What can hang from each mark:
toki: lodip
lodip: fabifak kuga lizut toki
bevas: lizut nuted
kimab: fabifak
nuted: bevas
fabifak: kimab
fufu: lodip
lizut: bevas lodip
kuga: lodip

Known rows, with every way that one mark hangs from another:
[kuga [lodip fabifak]]: [-2.11  0.78 -0.58  3.58  0.28  0.03 -0.69  1.86 -4.44  2.40  1.21  1.26
  1.37 -0.96  0.19 -2.17 -2.28 -3.59 -3.60  0.31  0.67]
[kuga [lodip fabifak [lizut bevas]]]: [-1.73  0.20 -0.90  4.55 -0.29 -0.49  0.38  2.92 -3.99  2.00  2.69  0.13
  1.21 -3.10 -0.58 -2.07 -1.97 -3.32 -1.77  0.29 -0.91]
[lodip fabifak kuga toki]: [-3.10 -0.64  0.90  3.03 -1.27 -0.53  2.45  2.75 -1.66  0.78  3.08 -0.63
  0.18  0.44 -1.74 -3.02 -0.66 -0.90 -3.01 -1.34  0.20]
[kuga lodip]: [-2.50  2.25 -0.70  4.18  0.17  0.17  0.22  1.36 -4.20  2.98  0.43  1.34
  2.42 -0.06  0.94 -2.13 -2.14 -3.77 -3.10  1.52  0.83]
[bevas [lizut [lodip toki]] nuted]: [-1.97  0.59  0.74  2.40  0.72 -0.45  0.08  1.40 -1.31  1.74 -1.42  2.98
  2.55  1.87  1.28 -3.34 -0.67 -0.97 -3.00 -1.43  0.29]
[bevas [lizut [lodip [fabifak kimab]]] nuted]: [-1.66 -1.64  0.09  2.50  0.80 -0.32 -1.82  1.43 -2.07  1.73 -0.79  3.28
  0.79  0.52  0.84 -2.40 -0.55 -1.84 -2.94 -2.57  1.08]
[nuted [bevas [lizut [lodip fabifak]]]]: [-2.39 -1.08  0.51  2.80 -0.01 -1.64 -0.51  0.16 -3.66  2.00  0.58  3.13
  1.02 -1.15  0.07 -2.44 -1.95 -1.66 -2.42 -1.13  1.66]
[lizut bevas [lodip fabifak kuga toki]]: [-2.15 -0.53  1.89  3.28 -1.68 -1.38  0.84  2.82 -0.33  1.55  3.27  0.77
  0.19 -0.29 -0.87 -2.26 -1.05 -2.14 -3.67 -0.95 -0.94]
[fufu [lodip [fabifak kimab] lizut]]: [-2.10  1.01 -0.61  5.52 -1.35 -0.50 -1.45  1.37 -3.72  2.16  0.01 -0.11
  1.34 -0.23 -1.49 -1.62 -1.38 -3.19 -3.59  0.28  0.72]
[lizut bevas]: [-3.12  2.60  0.33  5.65  0.29 -3.01  2.21  1.84 -1.79  2.93  0.44  0.20
  0.93 -2.34  1.09 -1.71 -0.81 -1.98 -2.13  0.92 -2.47]
[kuga [lodip fabifak lizut toki]]: [-1.64  0.23 -0.67  4.42 -0.45  0.47  1.36  2.99 -3.86  0.87  2.06  0.19
  2.04 -0.39 -1.30 -2.73 -1.56 -2.79 -2.79 -0.01  0.20]
[kimab fabifak]: [-3.11  1.58  0.01  5.85  0.86 -0.76  1.13  0.37 -2.75  1.94 -0.05  0.41
 -0.37  0.58 -0.36 -0.99 -0.17 -1.42 -2.33  1.49  0.13]
[bevas [lizut lodip]]: [-3.06  1.22  0.04  4.36 -0.76 -2.31 -1.64 -0.22 -2.36  2.25 -2.03  2.71
  1.01 -0.58  0.42 -1.95 -0.62 -1.71 -2.22  0.20  1.60]
[nuted [bevas [lizut lodip]]]: [-2.64 -0.14  0.41  3.18 -0.06 -1.61  0.01 -0.18 -3.46  2.39 -0.04  3.09
  1.74 -0.52  0.59 -2.42 -1.82 -1.78 -2.05 -0.40  1.74]
[fufu lodip]: [-2.89  4.34  0.32  4.70 -0.65 -1.09 -1.21  0.16 -3.25  3.76 -1.63  0.51
  2.86  0.70  0.64 -2.37 -2.33 -2.96 -4.40  2.03  0.25]
[toki lodip]: [-2.61  2.34 -0.74  5.66 -0.10 -1.19  1.68  0.23 -3.39  2.29  0.68 -1.52
  2.82  0.16  0.22 -2.11 -2.58 -2.87 -3.14  1.77  0.80]
[toki [lodip [fabifak kimab] kuga lizut]]: [-2.14 -2.14 -1.56  5.23 -1.86  0.48  1.76  1.71 -3.39  0.72  4.48 -2.93
  0.79 -0.63 -2.39 -1.65 -1.83 -2.94 -1.51 -0.31  2.05]
[bevas [lizut [lodip kuga toki]]]: [-3.06  0.16  0.69  3.37 -1.18 -1.17  0.18  0.69 -1.27  1.67 -0.20  2.03
  0.85  0.97  0.08 -2.42 -0.50 -1.12 -1.87 -0.28  2.02]
[lodip lizut toki]: [-3.08  2.17 -0.56  6.18 -1.70 -1.62  3.10  2.01 -2.36  0.43  0.25 -0.81
  2.62  0.06 -2.21 -2.70  0.29 -1.08 -1.88  0.56 -0.85]
[lodip [fabifak kimab] kuga lizut toki]: [-2.61 -3.03 -0.43  4.76 -2.40  0.32  3.26  3.50 -1.95 -0.50  4.08 -1.34
 -0.46  0.43 -3.51 -2.04  0.64 -1.46 -1.27 -2.09  0.93]
[toki [lodip fabifak kuga [lizut bevas]]]: [-2.20 -0.87 -0.82  4.92 -1.55 -0.66  2.33  2.17 -2.82  1.28  5.15 -3.32
  1.09 -2.71 -1.76 -2.29 -2.62 -2.19 -1.06  0.28 -0.11]
[bevas lizut nuted]: [-2.76  0.90 -0.27  2.92  1.69 -0.95  0.79  1.25 -2.36  2.42 -1.27  1.88
  1.96 -0.41  1.88 -3.17 -0.67 -0.57 -1.44 -1.15 -0.33]
[toki [lodip kuga [lizut bevas]]]: [-2.58  0.61 -0.90  5.49 -1.75 -0.55  3.23  1.65 -2.50  1.89  4.32 -3.36
  2.14 -1.82 -1.11 -2.25 -2.48 -2.41 -0.49  1.44  0.01]
[lodip kuga toki]: [-3.63  1.14  0.73  3.74 -1.42 -0.34  3.60  2.07 -1.35  1.47  1.98 -0.61
  1.52  1.62 -0.78 -2.90 -0.51 -1.08 -2.41  0.10  0.40]
[nuted bevas]: [-3.11  1.15  0.07  3.91 -0.07 -1.45  1.79  0.49 -3.92  2.50  0.99  1.33
  2.35 -0.71  0.12 -2.58 -1.87 -2.06 -2.59  0.21  0.25]

Rows:
[-2.70 -1.05  0.88  2.93 -1.09 -1.22 -0.57  1.16 -1.53  1.22  0.47  2.00
 -0.05  0.20 -0.54 -2.48 -0.59 -0.87 -2.28 -1.28  1.88]  [bevas [lizut [lodip fabifak kuga toki]]]
[-1.98 -0.55  0.30  2.03  0.48 -0.78 -2.18  1.13 -2.28  1.90 -0.82  3.08
  1.53 -0.25  0.61 -3.10 -1.01 -1.28 -2.97 -2.09  0.51]  [bevas [lizut [lodip fabifak]] nuted]
[-2.29 -1.71  0.91  3.53 -2.37  0.00 -0.23  1.97 -1.34  0.72  2.11  1.28
  0.14  2.29 -1.97 -1.77 -0.30 -2.88 -4.36 -1.51  2.03]  [lizut [lodip [fabifak kimab] kuga toki]]
[-2.72  1.73 -0.77  5.21 -0.70 -1.62  2.07  2.57 -2.27  1.91  1.30 -0.55
  2.49 -2.63 -0.70 -2.63 -0.46 -1.56 -0.87  0.10 -2.82]  [lodip [lizut [bevas nuted]]]
[-1.65 -0.19  0.36  4.60  0.01 -1.38  3.49  4.20 -1.48  0.21  2.58 -0.84
  1.45 -1.74 -1.52 -3.21 -0.19 -0.58 -2.14 -1.90 -3.45]  [lodip fabifak [lizut [bevas nuted]] toki]
[-2.69 -2.35  0.58  3.84 -0.84  0.16  3.13  3.14 -1.48  0.45  3.21 -0.28
 -0.94  1.75 -1.45 -1.88  0.11 -1.72 -2.98 -2.18  1.09]  [lodip [fabifak kimab] kuga toki]
[-3.03 -1.28 -0.18  4.01 -2.82 -0.38  2.57  3.09 -2.19 -0.24  4.01 -1.72
  0.66 -0.85 -3.79 -3.11 -0.11 -0.62 -1.43 -1.34  0.07]  [lodip fabifak kuga lizut toki]
[-1.80  0.35 -0.95  6.19 -0.46 -1.67  1.92  1.82 -3.23  1.27  2.97 -2.55
  1.56 -2.93 -1.29 -2.05 -2.38 -2.39 -1.94  0.56 -0.95]  [toki [lodip fabifak [lizut bevas]]]
[-1.84  1.52 -1.07  5.66 -0.06 -0.83  2.92  1.82 -2.80  1.85  2.39 -2.45
  3.37 -1.42 -0.16 -2.59 -2.44 -2.49 -1.57  1.08 -1.34]  [toki [lodip [lizut [bevas nuted]]]]
[-2.57 -0.25 -0.39  3.93 -0.94 -0.17  1.30  1.09 -3.26  1.74  3.71 -2.27
  1.24 -0.60 -0.97 -2.44 -2.87 -2.49 -2.78  0.31  1.46]  [toki [lodip fabifak kuga]]
[-2.20 -1.67 -0.68  4.50 -0.58  0.39  1.79  1.47 -3.01  1.53  3.78 -2.01
  0.38  0.37 -0.78 -1.55 -2.28 -3.13 -2.76 -0.27  2.13]  [toki [lodip [fabifak kimab] kuga]]
[-1.78 -0.91 -1.65  6.49 -0.79 -0.63  1.37  1.36 -3.81  0.64  2.30 -2.15
  1.22 -0.92 -1.93 -1.42 -1.61 -3.11 -2.34  0.00  1.20]  [toki [lodip [fabifak kimab] lizut]]
[-1.92  0.55  1.82  2.28 -0.86 -0.06  1.93  3.14  0.23  2.16  2.86  0.99
  2.35  1.48  0.53 -3.06 -1.21 -2.11 -3.48 -0.90 -1.53]  [lizut [bevas nuted] [lodip kuga toki]]
[-2.48  2.47  0.83  4.46 -1.73 -0.13  2.25  2.48 -1.50  2.58  2.13 -1.42
  2.49  0.44 -0.49 -2.86 -1.80 -1.82 -2.18  1.41 -0.88]  [fufu [lodip kuga [lizut bevas] toki]]
[-1.40 -1.23 -1.09  5.21  0.07  0.10  0.89  3.29 -3.77  1.73  2.74  0.47
  0.33 -2.06 -0.28 -1.16 -1.38 -4.02 -1.76 -0.33 -0.21]  [kuga [lodip [fabifak kimab] [lizut bevas]]]
[-2.26 -1.46  0.40  0.99 -0.33  0.10 -1.86  1.42 -1.86  1.96  0.89  2.44
  1.16 -0.08  0.20 -3.31 -1.16 -1.17 -2.23 -2.32  1.22]  [bevas [lizut [lodip fabifak kuga]] nuted]
[-2.22  0.32 -0.95  4.45 -1.06  0.31  3.31  2.22 -2.32  1.93  4.59 -3.18
  2.88 -1.17 -0.63 -2.79 -2.60 -2.27 -0.72  0.74 -0.48]  [toki [lodip kuga [lizut [bevas nuted]]]]
[-1.15 -0.97  0.90  3.58  0.17 -0.98 -0.87  2.81 -1.18  2.11  1.46  2.18
  0.62 -0.38  0.49 -1.60 -0.82 -3.43 -4.30 -1.99 -1.51]  [lizut [bevas nuted] [lodip [fabifak kimab]]]
[-2.63 -0.32  1.16  2.90 -2.72 -0.57 -0.74  1.66 -1.58  1.02  2.02  1.06
  1.05  1.33 -2.25 -2.63 -0.92 -2.22 -4.46 -0.94  1.35]  [lizut [lodip fabifak kuga toki]]
[-2.11 -1.16  0.98  2.81  0.31 -1.50  0.65  0.71 -3.13  1.53  0.59  3.01
  1.21 -0.09  0.17 -2.72 -1.70 -1.26 -2.72 -1.40  1.37]  [nuted [bevas [lizut [lodip fabifak toki]]]]
[-2.19  1.65  0.09  5.27 -0.08 -1.25  4.57  3.59 -1.09  0.95  1.55 -0.83
  2.82 -0.56 -0.54 -3.12 -0.06 -0.83 -1.49 -0.42 -3.29]  [lodip [lizut [bevas nuted]] toki]
[-2.44  1.05  0.28  3.90 -2.10 -0.47 -0.55  2.17 -2.65  2.81  2.88 -1.19
  1.18 -2.10 -1.36 -2.53 -2.33 -2.24 -2.21  0.61 -0.61]  [fufu [lodip fabifak kuga [lizut bevas]]]
[-2.93 -0.92  0.50  2.40 -0.71 -0.97  0.28  0.14 -3.20  2.43  1.39  2.68
  1.39 -0.41  0.25 -2.58 -1.96 -1.60 -1.50 -0.59  2.26]  [nuted [bevas [lizut [lodip kuga]]]]
[-1.98  1.78  0.96  3.51 -0.31 -1.38 -0.43  1.95 -1.07  2.93  0.52  1.91
  2.64 -0.39  0.91 -2.42 -1.39 -2.91 -3.84 -0.17 -2.01]  [lizut [bevas nuted] lodip]
[-2.16  2.22  1.60  5.08 -0.77 -2.35  1.38  2.00 -0.41  2.00  0.24  1.46
  1.72  0.39  0.40 -1.92 -0.78 -2.49 -4.06  0.49 -1.61]  [lizut bevas [lodip toki]]
[-2.53  0.94  1.72  3.83 -1.80 -1.28  1.73  2.34 -0.01  2.11  2.40  0.76
  1.34  0.64 -0.13 -2.18 -0.92 -2.32 -3.14  0.25 -0.73]  [lizut bevas [lodip kuga toki]]
[-2.79  1.21 -0.23  3.68 -2.76  0.02 -1.53  1.38 -3.44  2.42  2.02 -1.06
  1.70 -1.15 -2.27 -2.77 -2.20 -2.29 -2.69  0.65  0.83]  [fufu [lodip fabifak kuga lizut]]
[-2.27  0.67  0.13  2.41  0.37 -0.66 -1.52  0.75 -2.06  2.35 -1.58  3.10
  2.40  0.54  1.18 -2.99 -0.88 -1.45 -2.63 -1.11  0.65]  [bevas [lizut lodip] nuted]
[-2.17  0.84  1.02  4.55 -1.12 -2.81 -1.53  1.67 -1.62  2.26  0.96  1.70
  0.42 -2.15 -0.44 -1.63 -1.21 -2.92 -4.07 -0.27 -1.39]  [lizut bevas [lodip fabifak]]
[-2.82  1.65  0.62  2.94 -1.54 -0.12 -1.68  1.04 -3.09  3.24  1.36 -0.20
  1.31  0.04 -0.57 -2.67 -2.56 -2.56 -4.01  0.65  0.92]  [fufu [lodip fabifak kuga]]
[-2.09 -2.22  0.29  3.31  0.28 -1.14 -0.17  0.46 -3.52  1.85  0.56  3.27
  0.28 -0.33  0.37 -1.75 -1.45 -2.18 -2.32 -1.64  2.14]  [nuted [bevas [lizut [lodip [fabifak kimab]]]]]
